Each row comes from the steps of one path. Every step used is in the known rows, and no mark comes twice. Write the path behind each row, first mark first.
In the rows, zero is written as 128.
Known rows:
bokem -> mefo -> diri -> fili -> zono: [131 129 158 167 163 143 127 169 154 139 145 106 141 113 132 171 164  99
 138 138 106 132 190 108 122 117 114 133 114  35 140 131  71 124 116 103
 152  80 109 125 154  92 120 148 115 216 174 109 145 110 121 127 165 119
 150]
fili -> zono -> bilam: [130 116 113  98 116 152 170  92 137 115 124 104 133 131 127 127 162  82
 113 129 109 131 132 138 122 109 125 111 113 103 153 137 179 124 140 124
 111 155 104 163 140 147 130 137  83 165 181 126 123 126 118  86 135 117
 133]
para -> diri -> mefo -> bokem: [124 133 172 105 143 122 104 150 141 140 129 114 118 185 131 102 166 153
 144 157 139 114 120 116 139 144 121 160  85 169 129 114 214 133 115 148
 134 163 144 115 134 197 132 125 148  97 124 128  75 141 152 146 131 113
 112]
mefo -> diri -> para -> tudol: [120 122  93 127 149 117 118 127 154 134 129 149 108 118 141 193 158 178
 155 190 116 116  90 131 133 121 131 104 127  17 121 133 132 131 130 116
 108 168 129 122 114  71 138 144 122 135 134 153 155  80 145 141 124 129
 142]
bilam -> zono -> dafa: [131 149  54  97 124 112 120  82 143 113 123  95 160 113 147 138 139 114
 105 125 178 101 130 132 132 131 131 136 151 127 117 126 113 121 148 113
 148 168 129 119 140 134 127 127 140 164 148 139 120 134 132 117 125 136
 153]
bokem -> para -> tudol: [129 114  89 129 118 130 130 140  62 125 145 132 110 152 141 132 128 188
 132  79 127 155 135 154 124 157 138  75 153  92 121 138 175 132 120 129
 147 147 121 135 113 124 146 146 128 121 133 147 150 104 128 123 121 140
 145]
zono -> fili -> diri -> mefo: [129 135 178 124 129 127 136 118 124 141 136 165 144 127 142 130  49 143
 127 125 119 136 134 102 131 132 127 152 148 146 122 124 120 137 132 108
 147 154 127 127 152 102 122 151 168  90 130 115 107 140 120 128 122 140
 124]
dimub -> diri: [130 123 119 111 122 137 116 139 141 119 116 132 126 120 104 154 142 118
 133 123 119 128 146 141 132 130 124 146 119 203 119 127 144 122 136 130
 145 147 120 129 140 129 136 120 130 132 148 140 128 122 113 140 132 144
 105]
dimub -> diri -> para -> tudol: [125 114  94 110 124 120 109 138 148 138 119 148 113 122 109 143 136 194
 150 185 115 115  99 147 125 122 129 104 136 215 118 128 130 123 138 128
  91 175 122 133 124 111 132 146 122 119 129 155 156  87 137 141 131 143
 120]
mefo -> bokem -> para: [132 133  99 146  97 130 137 128  77 121 135 105 100 181 134  80 154 145
 143  79 140 160 136 140 142 154 130 120 146  84 122 132 169 134 113 153
 131 134 140 135 111 184 135 115 141 119 143 123 124 147 105 109 123 128
 132]
diri -> mefo: [125 131 175  98 125 140 135 141 135 127 144 125 131 136 137 148 141 137
 133 142 121 144 131 126 122 128 110 138 131 130 125 128 217 135 141 125
 150 178 130 131 131 122 137 136 146 108 141 118 101 137 127 112 130 124
 117]
dimub -> diri -> para -> bokem -> mefo: [134 112 154 153 117 119 115 146 184 128 124 162 115  53  93 134 133 117
 125 182 116 110 105 134 128 107 126 126 128 227 120 120  58 116 132 139
  74 127 118 128 128 109 132  98 131 155 121 132 159 105 123 136 148 132
 116]
dafa -> zono -> fili -> diri -> para: [123 146 119 134 120 122 136 102 143 146 122 162 125 133 144 120  47 129
 126 153 118 109  95 110 130 103 131 137 146 138 125 140  29 133 132 134
  94 160 110 131 117 109 116 142  78  47  60 122 121 123 105 137 100 138
 142]
zono -> fili: [127 126 120 126 124 138 128 124 138 116 120 142 133 125 136 141 144 124
 119 116 127 129 135 115 132 123 128 136 141 108 120 131  52 125 138 108
 152 110 128 125 131 118 135 122 134 119 119 130 118 122 113 120 123 155
 120]
zono -> fili -> diri -> mefo -> bokem: [127 149 171 138 120 116 134 118 132 149 127 146 133 166 139  88  62 149
 137 119 130 137 145  94 139 134 125 149 146 136 123 120 120 142 122 119
 124 137 152 119 162 146 112 141 176  80 124 112 116 134 115 135 123 141
 112]
mefo -> bokem: [132 133 112 130 107 129 131 132 150 127 116  96 110 170 135 101 154 127
 147 121 135 138 132 133 146 133 116 134 125  89 121 132 138 132 132 140
 128 128 153 127 132 183 131 112 143 124 127 123 124 120 118 123 126 135
 102]
dimub -> diri -> para -> bokem: [129 109 111 115 117 115 108 129 153 125 112 152 115  62  94 133 148 101
 122 185 116 119  82 142 128 108 131 120 136 215 121 122 125 119 141 153
  78 111 120 126 127 106 124  90 114 130 107 139 159 136 124 135 134 133
 114]
dafa -> zono -> fili -> diri -> para -> bokem: [124 137 122 148 120 106 129  98 140 138 111 169 125  77 131 118  49 103
 109 151 123 109  74 110 127  99 125 117 156 132 124 132  22 126 126 140
  72 105 107 118 128  90 114 103  72  51  39 126 155 129 116 144  98 131
 139]
zono -> fili -> diri: [138 130 123 136 129 130 138 119 142 132 119 156 139 118 134 127  52 121
 123 101 116 125 137 113 133 131 135 149 132 112 122 132  45 130 130 112
 148 115 125 123 147 110 124 137 152 106 122 126 124 117 103 133 113 154
 122]
dimub -> diri -> mefo -> bokem: [122 136 163 108 114 126 112 140 132 142 122 108 118 169 107 110 152 149
 147 142 135 144 149 119 143 133 118 151 134 224 123 120 219 132 134 137
 121 170 154 131 152 162 123 126 153 105 152 122 122 134 120 133 145 129
  95]
tudol -> para -> diri: [130 110 110 113 145 130 117 137 136 112 101 137 120 143 115 139 152 122
 115 111 125 118  78 159 128 149 140 152  89 153 125 133 107 130 128 148
 159 147 157 113  73 164 147 114 127 106  86 143  85 135 176 142 131 114
  99]
tudol -> para -> diri -> fili: [123 120 108 120 161 127 111 147 119 119 101 110 126 143 116 135 146 136
 119 116 124 117 119 141 119 139 141 145  90 172 136 130 123 118 121 142
 162  67 160 116  78 145 135 117 137 102  89 136  98 146 168 145 126 117
 107]
bokem -> para: [134 120  99 129 107 142 137 131  73 109 142 130 114 143 135 129 145 132
 133  80 126 153 132 151 125 144 127 118 142  90 120 131 177 132 120 145
 153 149 113 134 105 138 141 121 134 126 136 129 119 150 104 107 125 130
 148]
mefo -> bokem -> para -> diri: [125 128 101 135 129 126 116 141  80 128 135 119 106 190 128  74 171 155
 145  91 146 127 124 138 138 159 141 136  97 132 124 122 172 135  96 159
 138 133 133 120 109 210 138 116 127 116 118 136  93 150 123 143 122 119
 139]
dafa -> zono: [125 139 116 116 115 137 131 121 136 119 125 106 118 143 138 148 137 114
 125 110 127 133 134 137 128 120 112 129 120 110 128 142 132 128 139 133
 148 156 119 139 120 137 138 125  70  73  85 133 119 113 119 129 106 128
 127]
diri -> fili -> zono -> bilam: [133 122 117 101 131 152 164  95 111 120 129  76 147 133 127 117 158  93
 119 127 107 121 164 122 111  97 123 114 113 115 159 130 192 117 142 118
 115  68 108 161 145 133 127 142  96 163 184 124 137 131 116  84 129 123
 141]
dimub -> diri -> mefo -> bokem -> para -> tudol: [119 129 135 127 111 115 110 144  54 146 138 125 109 193 113  88 145 220
 152  97 140 159 158 136 135 164 133  85 155 223 120 124 252 137 112 129
 117 179 148 139 136 153 134 156 146 101 159 139 149 109 128 139 134 128
 127]
bilam -> zono: [134 142 121 109 110 124 128 119 133 111 136 111 158 113 132 143 138 107
 126 117 199 121 130 141 129 140 130 135 130 118 116 130 141 129 148 124
 154 159 127 134 137 122 125 128 137 185 151 137 130 130 130 138 117 131
 141]

Write each row's path:
[123 144 114 128 121 100 120 105 130 143 129 163 162 117 141 115  35 187
 135 161 185 101  94 122 125 133 147 107 152 149 111 132  36 128 137 108
  87 161 128 120 137  83 108 164 145 152 130 136 167  95 143 157 111 143
 158] | bilam -> zono -> fili -> diri -> para -> tudol
[129 148 130 116 116 121 125 108 126 107 131 134 167 113 134 130 143 117
 118 113 204 117 132 124 130 130 139 137 144 126 117 127  55 123 142  96
 146 127 129 129 141 111 121 133 140 180 143 136 132 131 121 137 121 138
 147] | bilam -> zono -> fili
[131 122 151 181 139 127 139 143 170 107 110 161 111  63 119 191 147  88
  99 102 119 160 109 148 136 144 137 124 121  22 124 135  26 130 122 115
 143 117 167 111 103  84 139 100 150 169  97 128 155 101 164 144 147 111
  99] | tudol -> para -> bokem -> mefo -> diri
[137 128 162 179 158 125 126 153 161 120 135 119 133  62 126 177 153 102
 125 130 131 132 176 107 130 121 126 131 112  29 142 116  77 119 114 103
 144  14 134 116 149  54 129 101 164 175 132 132 167 108 132 150 144 134
 128] | para -> bokem -> mefo -> diri -> fili
[130 129 165 172 141 127 129 150 178 113 130 158 117  56 129 186 161  87
 118 122 118 136 136 129 135 131 124 130 109   9 129 122  54 123 118 109
 142  99 129 117 146  71 139  99 147 183 128 135 159  96 134 149 141 122
 127] | para -> bokem -> mefo -> diri
[123 121 160 105 146 133 117 145  67 125 152 155 120 153 130 129 158 159
 133 113 135 132 116 132 119 157 131 138 106 178 126 120 252 136 104 143
 158 182 108 126 105 147 137 133 136 107 129 128  78 173 139 128 121 110
 151] | bokem -> para -> diri -> mefo
[133 116 159 155 113 126 130 146 191 121 133 149 110  58 127 129 132 114
 122 184 120 119  83 136 121 104 119 118 129 119 122 127  52 120 135 139
  85 121 123 127 117 111 135 101 134 155 106 114 151 109 131 123 139 125
 119] | diri -> para -> bokem -> mefo
[126 145 120  98 114 144 171  65 134 113 123  97 116 143 137 149 151 108
 109 111 140 126 137 140 127 114 126 124 108 107 153 140 178 127 133 113
 118 169 112 162 115 132 140 141  69  64 110 137 118  99 116 110 100 126
 137] | dafa -> zono -> bilam
[128 110 105 133 113 124 136 130 143 100  94 141 112  89 118 139 139  80
  96  96 122 159  83 165 123 132 136 104 144 108 124 137 103 128 144 145
 129 100 171 120  89 121 143  87 129 119  75 133 147 130 158 126 130 116
  83] | tudol -> para -> bokem
[125 120  96 134 142 128 104 166  54 144 135  80 122 196 117  56 173 130
 143  98 131 120 155 118 129 141 129 118 108 147 140 118 177 126  97 167
 130  62 116 124 124 208 115 124  96 162 147 119 111 178 125 122 138 106
 157] | mefo -> bokem -> para -> diri -> fili -> zono
[131 144 159 154 113 123 143 114  63 147 145 156 124 181 144  67  63 168
 136  79 138 159 144  99 138 150 135 128 162 129 118 122 153 143 107 128
 122 150 139 129 136 150 115 139 171  86 133 111 116 160  99 119 127 129
 134] | zono -> fili -> diri -> mefo -> bokem -> para
[132 134 151 147 107 127 147 120  68 148 154 132 112 185 137  79  55 158
 150  84 125 164 139 129 142 160 126 131 148 121 122 125 240 149 111 151
 124 179 133 132 128 166 124 139 167  93 147 108 109 155 110 119 124 121
 138] | fili -> diri -> mefo -> bokem -> para
[131 131 111 140 124 123 136 104 147 141 128 173 131 109 138 117  47 137
 135 170 107 107  87 111 128 111 135 149 146 125 116 129  39 129 136 136
  99 144 123 123 124 110 115 133 138  99 112 126 120 134 109 119 120 138
 132] | zono -> fili -> diri -> para
[135 126  36 103 149 127 113 120 131 135 131  71 150 136 143 114 149  98
 109 137  83 111 154 114 116  91 113 110 154 118 139 125 113 115 138 124
 137  73 109 122 151 145 115 131  92 152 160 120 125 148 119  82 144 131
 151] | diri -> fili -> zono -> dafa
[122 122 163 102 148 127 118 147 124 123 117 141 123 149 119 145 150 138
 119 132 124 131  82 146 121 145 140 148 102 183 126 129 185 130 128 141
 153 191 157 116  82 150 137 128 143  91  97 125  74 150 184 133 134  99
  95] | tudol -> para -> diri -> mefo
[130 106 109 104 160 141 151 105 110 116 107  90 145 148 110 120 170  97
 104 122 110 107 119 140 111 118 142 129  84 177 162 136 162 115 122 130
 120  79 138 142  91 160 130 136  90 141 137 131 105 143 166 112 138  97
 124] | tudol -> para -> diri -> fili -> zono -> bilam
[130 119 123  97 166 145 140 106 111 126 124  84 154 142 121 114 171 103
 121 144 114  86 152 119 111 105 134 137  69 166 167 122 200 115 122 129
 121  61 100 141 140 155 129 142  85 158 165 136 109 142 134 113 130 115
 147] | para -> diri -> fili -> zono -> bilam
[132 127 112 118 138 136 108 145 120 127 123  95 138 119  99 147 139 132
 136 124 120 121 185 124 125 122 127 144 125 226 132 124 163 116 132 123
 149  58 129 130 141 112 132 121 141 125 144 138 140 131 109 140 133 150
 113] | dimub -> diri -> fili
[136 117 161 169 115 119 140 133 188 137 134 166 112  58 124 120  42 112
 123 167 106 113  91 136 123 111 127 128 128 122 122 124  49 131 132 140
  81 127 112 121 135  99 126 112 151 144 103 117 150 113 130 136 133 134
 123] | fili -> diri -> para -> bokem -> mefo
[134 119 156 177 153 130 118 169 153 133 137 112 141  61 122 165 164  67
 120 134 107 136 178 109 124 112 122 107 118  32 143 122  62 121 117 109
 129  25 116 115 165  75 116 116 113 225 158 118 178 117 129 138 156 122
 141] | para -> bokem -> mefo -> diri -> fili -> zono
[125 156 189 116 122 114 135 105 115 130 143 148 180 110 139 131  46 137
 123 118 188 123 137 109 125 142 135 151 148 176 117 120 124 133 135  90
 139 168 127 127 163  95 105 154 169 153 151 120 119 147 124 149 120 131
 145] | bilam -> zono -> fili -> diri -> mefo
[128 123 112 134 160 138 121 153 124 134 134 102 140 125 126 175 175  87
 140 133 102 139 167 114 125 114 118 123 121  24 137 128 144 126 123 120
 148  69 112 122 152  95 116 131 100 188 168 125 146 141 121 123 141 121
 146] | mefo -> diri -> fili -> zono
[121 137 165 118 112 133 129 132 139 135 133  99 112 180 138 106 147 140
 143 140 134 150 134 123 138 134 112 135 133 126 122 125 213 140 134 140
 133 161 156 130 130 170 129 124 155 105 142 115 106 132 131 119 137 118
 106] | diri -> mefo -> bokem
[117 139 107 134 126 109 122 105 140 154 124 165 118 138 146 125  41 187
 131 152 120 107  96 118 122 114 136 102 151 135 126 142  25 130 126 117
  89 163 111 124 122  93 120 164  75  38  60 140 159  77 133 151  98 141
 153] | dafa -> zono -> fili -> diri -> para -> tudol
[132 119 110 118 131 141 125 154 121 130 137  79 140 141 127 122 153  96
 130 130 105 132 158 127 114 101 112 112 137 114 136 127 143 126 137 130
 141  66 110 132 145 135 116 132  97 173 163 117 137 143 120 108 138 127
 135] | diri -> fili -> zono
